Each row was made from one walk, in order. Every step used is in the known rows, and no mark comes twice. Write each row's walk.
Known rows
kegov > fubo > lufu > bobug: [-1.68 -0.53 -2.44  1.13 -2.30 -3.34 -0.11  1.24  1.72 -1.83  1.31 -1.67
  1.13  1.82  0.10  1.46 -0.05 -2.67]
suvig > kegov > bobug: [-4.43 -1.43 -7.11  3.91  2.90  2.79  3.24 -4.33  0.33  3.30 -0.77  2.87
  6.72 -0.39  8.69 -0.72 -0.67 -5.09]
suvig > lufu > fubo: [ 7.03  1.04  1.67 -2.87  0.12  3.04  0.16 -1.47 -3.33  4.09 -2.68 -5.14
  1.20 -2.55 -0.05  4.80  4.95  2.09]
fubo > kegov: [-3.02 -1.43 -3.18  2.94  6.99 -3.07  2.24  1.79  4.22 -2.03 -1.12  0.35
 -0.49  2.55  4.30  4.42  4.84 -3.91]
tigo > lufu > fubo: [ 3.06  0.34  0.19  0.14 -2.83  2.07  0.19 -0.40 -1.12  1.94  0.38 -1.13
 -0.58 -2.68 -3.14  0.84  4.12  3.17]
tigo > lufu > suvig: [ 0.41 -2.93  0.65 -1.68 -1.34  4.96  1.51  0.51  2.26  2.75  3.41  1.12
  1.18  3.79 -3.24  0.18 -1.03  0.02]
tigo > lufu > fubo > kegov: [ 0.98  0.60  2.34  3.05 -0.09 -4.83 -1.48  3.62 -0.15 -3.45  0.93  1.11
 -1.99 -2.61 -2.80 -0.94  1.71  4.17]
bobug > kegov > fubo > lufu > suvig: [ 0.65  0.55 -1.86 -3.22 -4.08 -0.74 -5.50 -0.28  1.49 -3.07  2.05 -7.04
 -1.52 -0.41  4.59  0.64 -6.56 -4.80]
kegov > suvig > lufu > bobug: [-1.25 -0.57  2.92 -2.36  1.20  4.34  4.22  0.06  2.76  3.73 -3.16 -0.30
  5.43  3.49 -1.86  0.68  0.76  0.10]
fubo > lufu > suvig: [ 0.38 -2.93  0.02 -1.43  0.27  4.55 -0.80  5.05  2.74  3.17  1.36 -2.42
  0.17  4.60  0.00  2.06 -2.91 -5.15]
kegov > tigo > lufu > fubo: [ 4.78  1.10  4.43 -1.29 -3.72  0.94 -1.35 -1.79 -6.36 -1.80 -0.54 -1.50
 -4.32 -7.00 -6.63 -1.59  1.59  6.51]
fubo > lufu > suvig > kegov: [-1.69 -3.38 -1.22 -0.85 -0.63  2.60 -0.61  6.16  2.28  1.32  0.75  0.53
  1.49  2.16  2.66  1.65 -8.44 -7.18]
tigo > lufu: [-2.21 -1.17 -2.41 -0.61  0.84  4.08  2.62  1.39  0.40  2.17  2.13  0.64
  0.02  4.08  0.82  0.70  3.89 -1.20]
lufu > bobug > kegov: [ 0.36  1.71 -6.62  0.39  0.10 -2.14  1.83 -1.89  6.35  7.29 -2.13  3.73
  2.21  4.66  2.89  2.78  3.47 -4.66]
fubo > kegov > suvig: [-7.19 -2.08  0.31  2.49  6.24 -0.48  3.30  2.05  5.47 -5.93 -3.74 -3.40
  0.47 -0.61  3.52  2.25  2.07 -3.48]
bobug > kegov > tigo > lufu > suvig: [ 2.73  0.43  2.35 -3.63 -4.10  2.43 -3.41 -1.81 -2.08  0.42  2.37  0.91
 -3.54 -0.41 -2.82 -3.66 -5.99  2.07]
suvig > lufu > bobug: [ 2.66  0.22 -0.62 -1.80  1.77  1.58  3.20  0.68  1.48  7.45 -0.36  3.49
  4.12  5.96 -1.09  3.11  3.59 -0.99]
bobug > kegov > tigo > lufu: [-0.03  2.78 -1.03 -2.90 -2.30  0.89 -2.26 -1.16 -4.23  0.08  1.29  0.50
 -5.40 -0.48  1.04 -3.28 -1.12  0.77]
lufu > bobug: [-0.23 -1.57 -4.69  1.71  2.08  0.13  5.32 -1.50  5.68  6.61 -1.57  4.35
  3.43  4.74 -1.12  4.25  6.29 -3.24]

Which walk is each row?
[-1.17  3.12 -4.20 -0.84 -5.66 -4.59 -0.75 -3.18  1.55 -1.39  3.57  2.00
  1.10  0.68  0.97 -2.30 -0.67  0.56]
tigo > lufu > bobug > kegov > fubo
[-0.14 -1.73  6.01  0.27  0.11 -2.36 -1.95  2.25 -1.58 -6.10  3.38  3.50
 -3.42 -0.76 -6.36 -3.73 -5.75  4.34]
fubo > kegov > tigo > lufu > suvig
[-0.10  0.07  1.10 -1.80 -0.05  3.14  0.88 -0.64 -4.33 -1.14  1.30  0.60
 -3.84 -0.32 -2.24 -1.03  1.36  2.48]
kegov > tigo > lufu
[-1.00  1.70  2.01  6.67 -0.80 -4.36 -3.57 -1.09 -2.56 -1.98  1.83  3.08
  3.07 -3.04 -0.32 -7.20 -0.84  6.07]
tigo > lufu > fubo > kegov > bobug
[-2.02  2.32 -0.10 -5.36  1.24  5.53 -0.08 -0.71  0.80  1.52 -4.04 -7.09
  1.64  0.69  6.62  0.52 -1.19 -3.27]
bobug > kegov > suvig > lufu
[-2.54 -0.23 -3.20 -0.89  0.19 -0.09 -1.16  0.67 -0.92 -5.08  1.48 -7.69
 -1.83 -0.21  4.79  3.43  0.86 -4.48]
kegov > fubo > lufu
[-3.09  0.09  3.37  1.23  2.45 -3.45 -0.58  3.33 -3.60 -6.54  1.72  2.58
 -5.30 -0.68 -2.25 -2.87 -0.66  3.11]
fubo > kegov > tigo > lufu
[-4.47 -0.75 -3.49  6.51  6.30 -2.23  0.90 -2.24  1.49 -0.78  0.29  2.47
  3.83  2.00  6.45 -1.90  2.06 -2.44]
fubo > kegov > bobug
[ 0.27  0.50 -0.31  7.17  2.30 -4.46 -1.45 -3.97 -0.14 -1.13 -2.16  0.44
  3.73 -4.43  2.35 -2.19  2.33  2.43]
lufu > fubo > kegov > bobug
[ 6.38  2.19  7.92 -1.17  1.62 -4.37 -3.52  0.33 -6.97 -5.07 -2.71 -3.28
 -3.60 -7.11 -3.11  1.05  0.02  6.25]
suvig > lufu > fubo > kegov > tigo
[ 4.96  3.97  2.12 -2.45 -5.78 -0.88 -4.90 -2.52 -5.76 -1.04 -1.28 -1.64
 -5.34 -6.45 -3.00 -2.90 -1.04  5.29]
bobug > kegov > tigo > lufu > fubo
[ 1.52 -3.55  0.56 -1.56  0.90  2.26  2.56 -2.60 -1.04 -1.29 -1.39  0.52
 -0.09 -4.70 -0.72  2.46 -5.33 -2.38]
lufu > suvig > kegov > tigo
[-1.15  2.20 -4.42 -0.33 -3.41 -1.46  0.07  1.07  3.82  5.99  1.76  6.98
  0.95  6.17  0.20 -2.69 -0.28 -1.05]
tigo > lufu > bobug > kegov
[-1.99  0.32  3.58  3.04  0.73 -6.84  0.22  3.56 -0.81 -3.58  2.35  8.91
 -2.40  1.35 -6.96 -4.66 -1.58  5.12]
fubo > kegov > tigo > lufu > bobug
[ 3.29  0.19  5.15 -3.46 -0.59  5.82  1.03 -1.72 -1.50  0.14 -5.25 -8.74
  2.70 -5.41 -1.04  2.19  1.71  2.53]
kegov > suvig > lufu > fubo
